Known rows, with every step that occurs
w > z > c > g > p > u:  -2 -21   1  -9   6 -11  29  29  19  11   3 -27 -14   8  17  11  -9 -20  33  18  -4  -5  -3   0 -19   7  16  19   7
f > v: -19   6  10  14  -2  -5  -6  19  -6 -14  18  -8 -13   3  -1   6 -11  -7  10   4 -10 -12  -5   5   8   5   0   7   0
z > w > g > p > e:   5   6  13 -22  16   3   7   6   4  20   2 -15 -13  15  15  -3  -3 -15  11  14  -2  24   2  23 -22  16  25   2   5
p > e > w > z > c > g:   7 -13  10 -20   9  -4  17  12   6  13  10 -37  -4   2  18  20 -29 -21 -10   2  -5   1  -6   0 -38   2  15  -4  -6
e > w > z > c > g > p:  -2 -16   1 -14   6  -1  30  19   5  20  10 -25 -26   9  12  17 -10 -13  12   5  -4   8  -4  -3 -21   8  20  19  -9
z > w:   4   7  -5 -18  16   6  11  10  -8  10   0 -19 -12   5   2  -8  -8 -10  -1   8   7  21  -5  11  -3   6  21   6   1
f > e > w > g > p:  -7  -7  11  -2  12  -3  12 -18   3  21   4   3 -13  24   5  17  -1   1  14  11 -21  20   6   5 -16  22   9  -5  -4
x > g > p:   9  -6  13   9  -3   2 -12   9  11  18  -8  -1  -1  -3  12   8   1 -14   8  18 -13 -18 -10  10  -7  12   1  12   4
p > g > w > z:   5  -1   6  -6 -19   3   9  13   9  26   5 -36  16 -13  10  28 -21 -12   4  14   5  13  -6   6 -10  13  10  11  -2
s > p:  13   8  -2   8   3 -14  12   9   2   2  -6  -3  -1   7 -12  -5   3 -18  18   5   0  -6  -4  -6   6  -4   6   8  10
f > e > w:  -6  -6   1   1  14  -1  14 -16  -4  14   3  -3  -9  16  -1  17  -8   3   0   7 -16  18   2  -2  -8  14   6  -7  -7
e > w > g > p:  -3  -4  15 -14  -4   6  11   0   0  21  15  -8 -20  17  11  19  -6  -8  13  -1  -7  13   3   6 -21  15  18  12  -4
f > e:  -2  -3   0   8  16  -8   7 -14   2   8  -3   1   2  14  -5   6  -5   3  11  13 -15   9   1   3  -5  13   0  -7   3
d > u:  -4  -4  -3 -10 -17   2   2  15  -8   5  14 -17  -9   8  -5   1  -4 -10  26  -5   4   0   4  16   6  24  -3  30  12
p > e:  11   0   9  -9   8  -3   1   2   4   2   4 -22  11  -2   5   8 -25 -16 -11   1  -2  -6  -4  10 -25   1   1 -10   6
p > g > w > z > c:   4   1   6  -5 -14   0  11  19  14  30   2 -37  13  -9  13  24 -19 -11   6  18   6  17  -5   4  -9  17  10  10   0
s > p > u > d:  -9   2   4   2  -3  -4  10  16   0   3   1  -4  -1  -2   2   6   0 -36  11   7  10  -1  10  -5   9  -9   3   6  10
e > w > g:  -3  -4  11 -18  -7   5   8   0  -9  13  20 -17 -18  17  10  22 -11  -6   9  -7  -2  15  -2  -3 -20  10  21   9  -4
w > z > c > g:   3 -17  -5  -8   7 -16  22  29  11   7   4 -31 -11   9  12   7 -10 -14  31  14   0  -4 -10  -5 -22   5  17  19   7
f > e > w > g:  -7  -6   9  -4  11  -3  10 -17  -3  16   8  -4 -11  25   5  19  -5   4  11   8 -18  21   2  -2 -17  18  12  -7  -3
s > p > g:  17   6   1  12  -9 -13   6  10   9  14 -11 -12  10  -1  -1   8   0 -20  10   7  -5  -4   2  -7  -1   1   7  10   8
f > e > w > z:  -7 -15   1  -4  16  -3  22 -13  -4  12   6 -10 -15  16   0  18  -8   0   8   8 -13  15  -2  -2 -10  12   9  -1  -8
w > z > c:   2 -12  -3  -7  13 -14  26  25   9   5   2 -29 -19  11   5   0  -6  -9  29  10   9   0  -9  -1  -9   7  11  19  10
s > p > g > x:  16  13   3  10  -5 -14  12  16  11  20  -7 -11  12  -4  -6  11   5 -15  19   9   2  -5   6  -1   1   7  12  14   7
x > g:   9  -6   9   2  -7   2 -16  11   0   9  -1 -13   2  -3  11  11  -7 -10   4  10  -7 -16 -16  -4  -6   5   5   7   5
x > g > p > u > d:  -6 -10  17   3  -8   8 -13  15   9  20  -4  -2  -2  -9  21  15  -1 -26   4  19  -6 -15   0  11  -4   9  -2  10   4

Rows
  1  11  18 -14  -1  -8   4  12   5  14  20  -9   0  16   3  14   2   1  45   6   8   4   3  11 -19  21  24  14  12
w > g > x
 15   5   8  -2   8 -10  15   4   4   8  -3 -15   0   5  -3   5  -9 -24  -3   1  -3  -2  -3  -5  -9  -5   8  -4   1
s > p > e > w
  7  -6  15  -4  17  -2  21   8  21  23  -4 -10 -13   4  10   5  -8 -18   2  11  -9   0   3  22 -23  15   2   7  -2
g > p > e > w > z > c
 -3   2  13 -24  10   8  12   8   4  19   4 -12 -17  16  16   1  -1 -16  18  14  -1  25   5  20 -12  16  26   6   7
z > w > g > p > u
  4  -4  12  -7  -8   5  -3  17   3  16   5 -26   3  -8  10  19 -14 -14  10  20   5  -3 -25  -1   0   8   8   6  -3
x > g > w > z
 10   8   6   1 -12  -2   4  16  11  27   4 -21  19 -12   5  26  -7  -2  11   7   5  -1   9  10 -12  20  13  17   3
p > g > x
  3   0  19  -4  -4  -6   0   2  11  14   8   1  -7  20  10   6   2  -9  36  10  -9   4   4  17 -22  19  12  12  13
w > g > p
  7  -8  14  -6  12   1  18   2  16  20   0  -9 -10   0   8  10 -11 -20   0   8  -9  -4   3  23 -24  12   1   7  -4
g > p > e > w > z
 -3   4   4 -15   0   4  23  14   2  12  13 -28   0  -4  -5  13 -20 -12  17  17  18  17 -18   7   3   7   9   8  -5
g > w > z
  8 -10   5  -2  -6  -4   3  10  14  20   6  -9  12  -2  17  19 -20 -25   4  14 -25 -10   1   8 -43   6  15   3  -8
c > g > p > e > w
  2  10   0  -2   3  -9   9  32  17  23   0 -21   6  10  12   3 -15 -11  17  23  -4  12  -7  -6 -16  13  15   4   4
z > c > g > w
  3   6   9 -20  14   3   8   8   2  20   2 -11 -16  18  12  -5   2 -11  18  13  -1  26   1  21 -15  18  26   9   5
z > w > g > p
  1  -6  -2 -12 -13  -3  10  21   4  14  17 -26  15  -6  10  23 -26 -21  20  20  -5   3 -15  -3 -26   2  21   7  -9
c > g > w > z
  6   2  21 -23   6   1   9   3   2  15  18 -25   1   6  13  23 -21 -12  -4  -2   0   6   0   9 -33  10  16  -7  -1
p > e > w > g > x
 -3   7   5 -14   7   0  26  23  10  18   8 -30  -4   2  -1   7 -16 -10  21  21  18  21 -17   5   4  12   9   8  -2
g > w > z > c
  6   0  25  -8   0  -7  -2   0  15  15   8  -4  -2  17  15   9  -4 -14  27   9 -11   1   5  21 -32  18   9   3  13
w > g > p > e
  4  -2  13  -6  -2   2   0  23   8  20   2 -28  -1  -3  13  15 -11 -12  11  23   6   1 -25  -2   0  11   9   7   0
x > g > w > z > c
 -8  -8  18 -17  -6  10  14  -2   1  20  17 -10 -21  16  15  25  -8 -12  13  -1  -7  13   6   6 -18  13  18   9  -3
e > w > g > p > u
  6   0   5   0  10 -11  11  27  23  27  -5 -15  -2  12  19   3 -11 -16  10  18 -16   3   2   1 -30  15  13   5   3
z > c > g > p > e > w
  5   2  -4   2   5 -14   6  31  15  16  -2 -17   2  13  14   0 -11 -10  19  16  -9   1  -3  -8 -22  11  15   8   8
z > c > g
 13  -6  19   5   1   1 -13   8  15  20  -8  -7   4  -5  16  10  -6 -17  -2  17 -15 -20  -9  13 -16  12  -1   2   3
x > g > p > e
  7 -17   4  -6  -4  -6   9  13  13  18   8 -15   7  -3  19  21 -19 -27  10  14 -23 -12  -1   8 -45   5  17   7  -9
c > g > p > e > w > z
  7   1   4   4  11 -14   9  28  25  24  -7 -13   3  11  17  -1  -9 -15  15  21 -16  -2   2   4 -28  15  10   6   8
z > c > g > p > e
  7  -2  15  -3  10   3  13  -1  15  21  -1  -3  -6   0   6   7 -10 -18  -5   8 -11  -2   5  24 -22  13   0   3  -4
g > p > e > w
 15  -1   7  -5   9 -12  22   7   4   6  -1 -20  -5   4  -2   6  -9 -27   3   0  -1  -4  -5  -5 -11  -6  10  -1   2
s > p > e > w > z
